Each row was made from one walk, in order. Every step used is in the known rows, and no mark comes twice. Write each row's walk.
Known rows
tofop/nanu/nemizu/kagut/mifekuv/fupod: [0.147 3.740 1.873 0.646 -2.715 2.607 -0.620 4.588 0.415 -1.722 -0.689 3.741 -0.080 -0.171 -2.621 1.601 0.033 -0.352 -2.021 0.441 0.365 -1.295 -1.160 1.205 0.411]
mifekuv/fupod/nemizu/kagut/tofop/nanu: [2.092 -0.905 1.385 -0.750 -0.154 -1.327 -0.743 3.780 1.216 -2.554 0.637 -1.753 -1.286 0.474 1.984 -0.457 -1.161 2.255 -0.019 -0.262 -1.373 0.412 0.801 3.934 -0.265]
mifekuv/fupod/tofop/nanu/nemizu: [-0.779 -0.870 2.157 0.584 -1.076 3.375 0.705 2.030 1.956 -1.570 0.778 3.416 0.709 1.518 1.960 -0.915 -2.649 -0.447 0.586 -4.016 0.581 0.562 -0.907 0.280 2.684]
mifekuv/kagut/tofop/nanu/nemizu: [1.887 -1.238 -0.988 3.721 0.790 0.775 2.091 4.259 4.293 -3.397 1.317 1.462 -0.485 0.396 3.050 -2.223 -2.882 1.431 1.865 -2.617 1.721 -0.120 -3.360 0.866 -0.807]
nanu/mifekuv/fupod/nemizu/kagut: [3.011 0.161 -2.063 -2.517 1.220 -2.164 -1.911 1.351 -0.449 -0.009 0.543 -0.299 -2.689 -1.529 -0.098 1.849 1.933 -0.043 -1.833 0.693 -2.440 -0.792 2.622 -0.214 -0.412]
tofop/fupod: [-0.803 -0.244 0.951 0.728 0.882 -0.800 0.780 -4.147 -3.413 3.263 -0.435 -1.410 0.526 2.627 -0.769 -0.695 -0.112 -0.905 -1.284 1.468 3.583 0.424 -1.147 -1.327 -1.214]
tofop/fupod/nemizu: [-2.513 -1.738 1.400 -1.000 0.483 -2.179 -0.699 -2.961 -2.853 2.919 1.777 -2.802 0.157 2.041 0.600 -0.961 1.679 -0.028 -1.526 1.507 3.416 1.182 0.643 -0.216 -2.370]
nanu/nemizu/kagut: [0.753 0.578 -2.631 2.025 -0.287 0.112 0.685 0.837 -1.576 0.797 0.805 1.200 0.877 0.957 -1.520 1.704 0.298 -1.399 -3.318 0.931 0.569 -3.195 -3.020 -1.438 -1.051]
tofop/fupod/nemizu/kagut/mifekuv: [-3.053 3.246 1.747 -1.684 -0.889 -1.550 -2.102 -2.242 -4.577 1.810 0.601 -3.180 1.864 0.528 -3.463 0.165 4.005 -0.817 -2.678 4.548 1.548 -1.034 0.931 0.011 -2.308]
kagut/mifekuv/nanu/nemizu: [-1.663 1.377 -3.627 1.809 -3.789 -0.384 -0.055 -0.094 1.182 1.857 -1.207 3.983 1.102 -0.754 -2.476 2.328 1.845 -0.619 -0.576 1.071 1.075 -3.488 -1.286 -2.109 -2.265]
mifekuv/fupod/nemizu/kagut/tofop: [3.564 -0.835 -1.022 -1.462 -0.546 -3.024 -0.433 0.998 0.183 -1.860 -0.385 -3.488 -1.707 -1.059 0.161 -0.410 0.477 1.408 -0.886 -0.360 -1.299 -0.735 1.365 3.382 0.773]
tofop/fupod/nemizu/nanu: [-6.104 -1.606 3.823 -0.400 -1.275 -1.007 -1.077 -3.669 -2.336 4.224 2.855 -2.004 1.832 1.181 0.885 0.070 0.601 0.969 -0.008 1.773 3.685 2.530 -0.255 -1.528 -0.986]
fupod/tofop: [-1.868 -1.900 -0.258 -0.113 0.938 2.399 1.100 -3.731 -1.358 1.041 -1.327 -0.680 1.882 1.938 0.216 -1.048 -0.767 -2.200 -0.358 -1.887 -0.309 -0.095 -0.073 -0.764 2.131]
mifekuv/fupod/nemizu/nanu: [-2.801 -2.336 3.392 -1.510 -2.520 0.417 -0.883 -1.004 0.815 1.954 0.892 -0.784 -1.464 -1.108 0.956 0.875 -0.173 1.320 -0.126 -1.703 1.033 2.626 1.326 0.542 2.140]
fupod/tofop/nanu/nemizu/kagut: [-2.647 0.330 0.570 1.930 0.488 3.314 0.110 1.822 -0.945 -1.186 2.354 2.535 3.656 2.998 0.799 -0.276 -1.587 -1.523 -1.433 -0.027 -1.237 -1.831 -3.177 -1.053 0.599]
mifekuv/fupod: [2.632 -1.184 0.674 -0.498 -0.560 0.639 0.982 -1.055 -0.357 0.695 -2.518 -0.391 -2.912 -0.095 -0.440 0.418 -0.930 -0.304 -1.405 -1.584 1.225 0.725 0.789 1.186 1.875]
mifekuv/kagut/tofop/nanu: [1.844 -1.672 0.415 2.449 2.489 1.164 2.296 2.027 2.959 -2.809 -0.375 -0.897 -1.242 0.870 2.851 -2.545 -2.980 1.509 2.088 -1.775 0.522 1.415 -1.814 2.144 -0.144]
tofop/nanu/mifekuv/fupod: [2.266 -1.273 1.259 -0.170 1.906 2.038 0.606 2.439 1.184 -0.039 -0.695 3.915 -2.571 0.410 2.203 0.838 -1.482 0.322 1.169 -1.626 -0.529 2.037 0.861 -0.347 -0.113]
mifekuv/fupod/tofop/nanu: [-0.424 -1.359 3.181 -0.547 0.211 3.887 0.707 -0.407 0.600 -0.967 -1.461 1.090 0.440 1.866 1.816 -1.554 -2.350 -0.196 0.810 -3.140 -0.813 2.071 1.098 1.548 3.260]
nanu/nemizu/kagut/mifekuv/fupod/tofop: [0.671 4.200 -0.535 -0.986 -2.855 1.914 -0.378 -0.151 -0.073 -2.200 -1.674 1.195 1.603 -1.497 -4.061 0.388 0.632 -2.006 -1.536 -1.038 -1.457 -2.826 0.337 -0.230 3.553]
kagut/mifekuv/fupod/nemizu: [-1.400 0.247 1.475 -2.787 -2.353 0.209 -1.435 0.259 0.283 -0.079 -2.322 -1.187 -1.866 -1.483 -1.794 0.299 3.109 -0.393 -0.954 -1.444 1.263 1.078 3.459 2.410 0.654]

Which walk is each row?
[-4.352 -3.136 0.452 -1.033 0.607 0.177 -1.192 -0.875 0.164 3.328 2.462 1.164 0.583 -0.834 1.936 1.862 1.193 -0.154 1.120 -0.235 -0.706 2.030 0.708 -2.920 -0.996] -> fupod/nemizu/nanu/mifekuv
[-0.955 3.125 -0.604 -0.105 -0.657 1.394 -0.152 -1.412 -3.161 0.791 -2.761 -0.405 1.190 0.035 -4.755 1.449 2.076 -2.126 -2.750 2.326 -0.620 -1.864 -0.465 -0.249 -0.509] -> nemizu/kagut/mifekuv
[-2.920 3.096 0.680 1.985 -1.462 2.907 -0.386 3.931 -1.139 -0.393 0.262 3.755 2.575 1.218 -2.197 1.687 0.557 -1.160 -2.004 1.306 0.450 -2.159 -2.700 -0.434 -1.888] -> tofop/nanu/nemizu/kagut/mifekuv
[1.350 0.509 -0.016 1.608 1.618 -1.483 1.526 -3.150 1.490 0.303 1.480 -1.056 0.435 -1.838 1.200 -1.201 -2.470 1.916 4.630 1.042 1.280 2.027 -1.540 -2.842 0.411] -> nemizu/nanu/mifekuv/kagut/tofop/fupod
[-1.204 3.650 3.683 -1.131 -1.182 4.175 -0.665 0.408 -0.810 -2.621 -2.312 0.661 1.758 0.260 -2.427 -0.515 -0.505 -1.207 -0.589 -0.072 -2.527 0.028 1.264 1.826 3.151] -> nemizu/kagut/mifekuv/fupod/tofop/nanu
[2.099 4.082 -0.950 0.065 -3.055 0.346 -0.496 1.630 -0.311 -0.828 -1.818 1.719 -0.745 -1.912 -4.752 1.832 1.266 -1.119 -2.675 0.445 0.488 -3.038 -0.597 0.119 0.917] -> nanu/nemizu/kagut/mifekuv/fupod
[0.412 -0.526 1.101 -0.458 -0.607 1.118 0.568 -0.965 1.295 2.121 -0.726 2.744 -1.247 -1.935 -0.083 2.369 -1.516 0.050 1.650 -1.115 -0.578 1.913 0.825 -2.278 2.264] -> nemizu/nanu/mifekuv/fupod
[4.621 -1.097 -4.362 1.323 3.500 -1.178 2.501 0.182 2.735 -2.282 -1.009 -0.404 -1.996 -1.837 1.884 -1.664 -1.183 0.468 3.026 -1.622 -1.010 0.097 -0.469 -0.797 -0.321] -> nanu/mifekuv/kagut/tofop
[1.982 -3.348 0.171 -1.380 1.381 -1.068 -0.154 4.346 3.461 -1.934 0.786 1.472 -2.093 -0.411 4.723 -0.293 -0.584 1.966 3.388 -2.800 -1.174 2.089 2.170 1.578 -0.986] -> kagut/tofop/nanu/mifekuv/fupod/nemizu
[-1.964 1.029 -2.348 0.863 -2.225 0.063 0.091 -3.032 0.040 2.507 -2.954 2.124 0.451 -0.478 -2.646 1.551 2.235 -0.615 -0.466 1.939 0.039 -1.983 0.383 -0.879 -1.984] -> kagut/mifekuv/nanu
[5.369 0.542 -1.003 0.158 2.143 -0.321 0.586 3.557 1.162 -2.518 -0.795 1.855 -1.385 -0.593 1.531 0.990 -2.452 1.017 1.953 -0.043 -2.977 -0.177 0.163 1.106 0.408] -> nemizu/kagut/tofop/nanu/mifekuv/fupod
[0.473 -2.369 0.792 -1.788 -0.456 -1.009 -0.634 0.031 0.279 0.462 -0.803 -1.690 -2.953 -0.320 0.869 -0.100 1.037 0.529 -1.752 -1.638 0.829 1.266 2.204 2.258 0.856] -> mifekuv/fupod/nemizu
[-2.919 -2.302 0.509 -0.775 0.536 -3.209 -0.465 -1.803 -0.194 2.280 3.204 -1.054 1.872 -0.928 2.200 -0.012 -0.139 1.243 4.236 0.766 1.245 1.948 0.221 -2.665 -1.425] -> kagut/tofop/fupod/nemizu/nanu/mifekuv
[-4.513 0.308 4.109 -2.320 -4.152 1.541 -1.493 -1.009 0.905 1.458 -1.018 -0.380 -0.433 -2.393 -1.830 0.999 1.466 0.315 0.591 -0.997 0.988 2.189 2.546 0.969 1.914] -> kagut/mifekuv/fupod/nemizu/nanu
[-0.304 -0.434 -0.159 0.916 4.237 3.907 0.888 0.569 2.147 -2.285 0.822 1.952 0.205 0.660 3.448 -2.313 -1.646 -0.659 2.238 -2.040 -2.642 1.986 0.213 -1.542 1.115] -> fupod/tofop/nanu/mifekuv/kagut
[1.369 0.962 -4.924 2.984 -1.962 -2.214 -0.138 -0.524 -0.394 1.575 1.291 2.806 0.846 0.669 -1.349 2.824 0.452 -0.033 -2.837 3.062 -1.008 -4.949 -2.985 -2.208 -2.325] -> mifekuv/nanu/nemizu/kagut
[2.932 -0.101 -2.965 0.985 3.703 0.473 1.451 -0.656 1.331 -0.314 -0.422 0.524 -2.671 -1.054 1.089 -0.520 0.273 -0.429 0.060 -0.908 -0.629 0.366 -0.245 -1.964 -0.340] -> nanu/mifekuv/kagut
[0.823 3.965 0.708 -2.000 -1.733 2.396 -0.403 -2.371 -1.513 -1.803 -3.497 -0.973 1.238 -1.080 -4.294 -0.257 0.779 -2.045 -1.350 0.070 -2.589 -1.502 2.187 1.035 4.099] -> nemizu/kagut/mifekuv/fupod/tofop
[-2.411 1.443 4.152 -1.521 -1.471 5.069 -0.044 0.025 0.486 -1.503 -2.740 1.713 1.116 0.535 -1.096 -1.159 -0.656 -1.253 1.255 -2.572 -0.683 1.815 1.975 1.803 3.220] -> kagut/mifekuv/fupod/tofop/nanu
[-1.125 -2.081 0.501 0.499 1.201 -0.711 -0.681 3.152 -0.309 -1.255 1.960 -1.887 0.950 1.932 2.704 -0.477 -0.351 1.292 -0.123 0.969 -1.399 -0.188 -0.754 2.653 -2.182] -> fupod/nemizu/kagut/tofop/nanu
[0.801 -2.876 -1.181 1.197 3.016 0.827 1.669 2.804 1.133 -0.448 0.000 2.999 0.418 0.931 3.339 0.367 -1.950 0.110 3.708 -1.503 -0.919 1.178 -1.162 -0.439 -1.791] -> kagut/tofop/nanu/mifekuv
[-2.154 3.557 -1.045 -0.509 -2.700 -3.857 -2.896 -3.488 -3.028 2.381 0.644 -1.379 1.645 0.320 -3.591 1.246 3.927 0.454 -1.977 6.554 0.008 -2.591 1.180 -0.492 -3.792] -> tofop/fupod/nemizu/kagut/mifekuv/nanu
[-4.022 -2.514 2.578 0.051 -1.231 -2.790 -0.357 -2.764 -0.829 2.472 2.736 -2.966 2.286 0.282 1.562 -1.182 -0.779 1.788 2.826 1.001 3.186 2.210 -0.681 -0.173 -0.747] -> kagut/tofop/fupod/nemizu/nanu
[-3.674 1.765 -0.173 -1.489 -0.654 0.235 -1.818 -0.028 -2.701 0.780 -0.640 -2.201 0.813 -0.234 -3.123 1.238 3.863 -1.417 -3.037 2.092 -0.823 -1.321 1.187 0.745 -1.602] -> fupod/nemizu/kagut/mifekuv
[-0.731 1.553 1.299 -2.034 -1.945 3.112 0.429 -2.783 0.207 -0.951 -4.126 -0.111 0.646 -1.093 -2.699 -1.109 0.511 -1.764 0.427 -2.780 -0.317 0.793 2.708 0.931 4.083] -> kagut/mifekuv/fupod/tofop
[1.512 -0.044 0.957 -1.812 1.847 0.253 -1.982 4.219 0.280 -0.662 1.657 1.592 -2.251 0.108 2.091 1.470 0.865 0.957 -1.037 0.660 -2.978 0.771 1.742 0.627 -1.264] -> tofop/nanu/mifekuv/fupod/nemizu/kagut
[1.782 0.060 0.223 -1.706 -0.405 -1.606 -1.439 0.318 -1.166 0.088 -0.120 -2.560 -2.453 -0.189 -0.738 0.612 1.564 0.374 -3.401 0.827 -0.919 -0.466 1.725 2.157 0.661] -> mifekuv/fupod/nemizu/kagut
[-4.641 -1.336 1.869 -0.892 0.583 -1.405 -1.556 -2.626 -1.862 4.331 3.667 0.109 1.458 0.281 1.460 1.130 1.228 0.238 1.807 1.795 1.861 2.485 0.416 -3.676 -1.746] -> tofop/fupod/nemizu/nanu/mifekuv
[3.486 -1.292 -2.325 2.009 1.896 -0.766 2.742 -1.029 2.155 -2.275 -1.752 -2.845 -1.682 -0.725 0.964 -2.490 -1.813 0.990 1.187 -1.720 0.780 0.076 -1.078 1.254 0.736] -> mifekuv/kagut/tofop
[-1.003 -0.790 -0.702 -0.719 0.885 -0.996 -1.201 -0.077 -2.573 1.329 1.229 -2.704 -0.092 1.448 -0.329 0.722 2.238 -0.627 -3.569 1.503 -1.144 -1.213 0.029 0.658 -1.301] -> fupod/nemizu/kagut
[2.481 -0.816 -2.199 -0.106 3.017 -4.300 0.098 -1.066 1.460 -1.324 2.276 -2.630 -1.622 -1.316 2.481 -2.980 0.380 1.581 2.875 0.587 1.299 0.983 0.541 -0.771 -2.192] -> nanu/mifekuv/kagut/tofop/fupod/nemizu
[2.798 -0.332 -2.608 0.992 1.135 -0.977 1.554 -0.764 -1.678 -0.555 -1.449 -2.130 0.828 0.443 -0.980 0.088 -0.979 -0.168 -0.783 0.996 -1.065 -2.008 -1.692 0.824 0.150] -> nemizu/kagut/tofop
[2.635 1.126 -2.491 2.251 -0.426 -3.698 1.028 -0.490 -1.715 0.162 1.718 -0.934 1.972 1.541 -1.160 -0.296 -0.974 0.307 -0.714 2.657 2.412 -3.308 -3.790 -1.194 -1.733] -> nanu/nemizu/kagut/tofop/fupod
[2.183 -0.348 -4.037 2.396 -0.164 -1.751 1.503 1.682 -0.116 -1.117 0.334 0.178 1.573 0.237 -0.551 0.836 -0.804 -0.348 -1.037 0.287 -0.004 -3.382 -3.372 -0.409 -0.696] -> nanu/nemizu/kagut/tofop
[-0.413 -2.343 -1.123 0.275 1.712 -1.657 0.223 0.444 3.798 -0.894 2.411 -1.224 -0.839 -3.023 3.209 -0.876 -0.553 1.929 4.034 -1.284 -1.527 2.114 0.244 -1.291 0.043] -> fupod/nemizu/nanu/mifekuv/kagut/tofop
[4.763 0.386 -2.707 1.474 3.327 -2.840 2.007 -1.968 1.031 -1.173 0.016 -1.606 -1.257 -0.873 0.744 -2.316 -1.284 1.086 2.910 0.666 1.326 0.509 -0.723 -1.591 -1.159] -> nanu/mifekuv/kagut/tofop/fupod
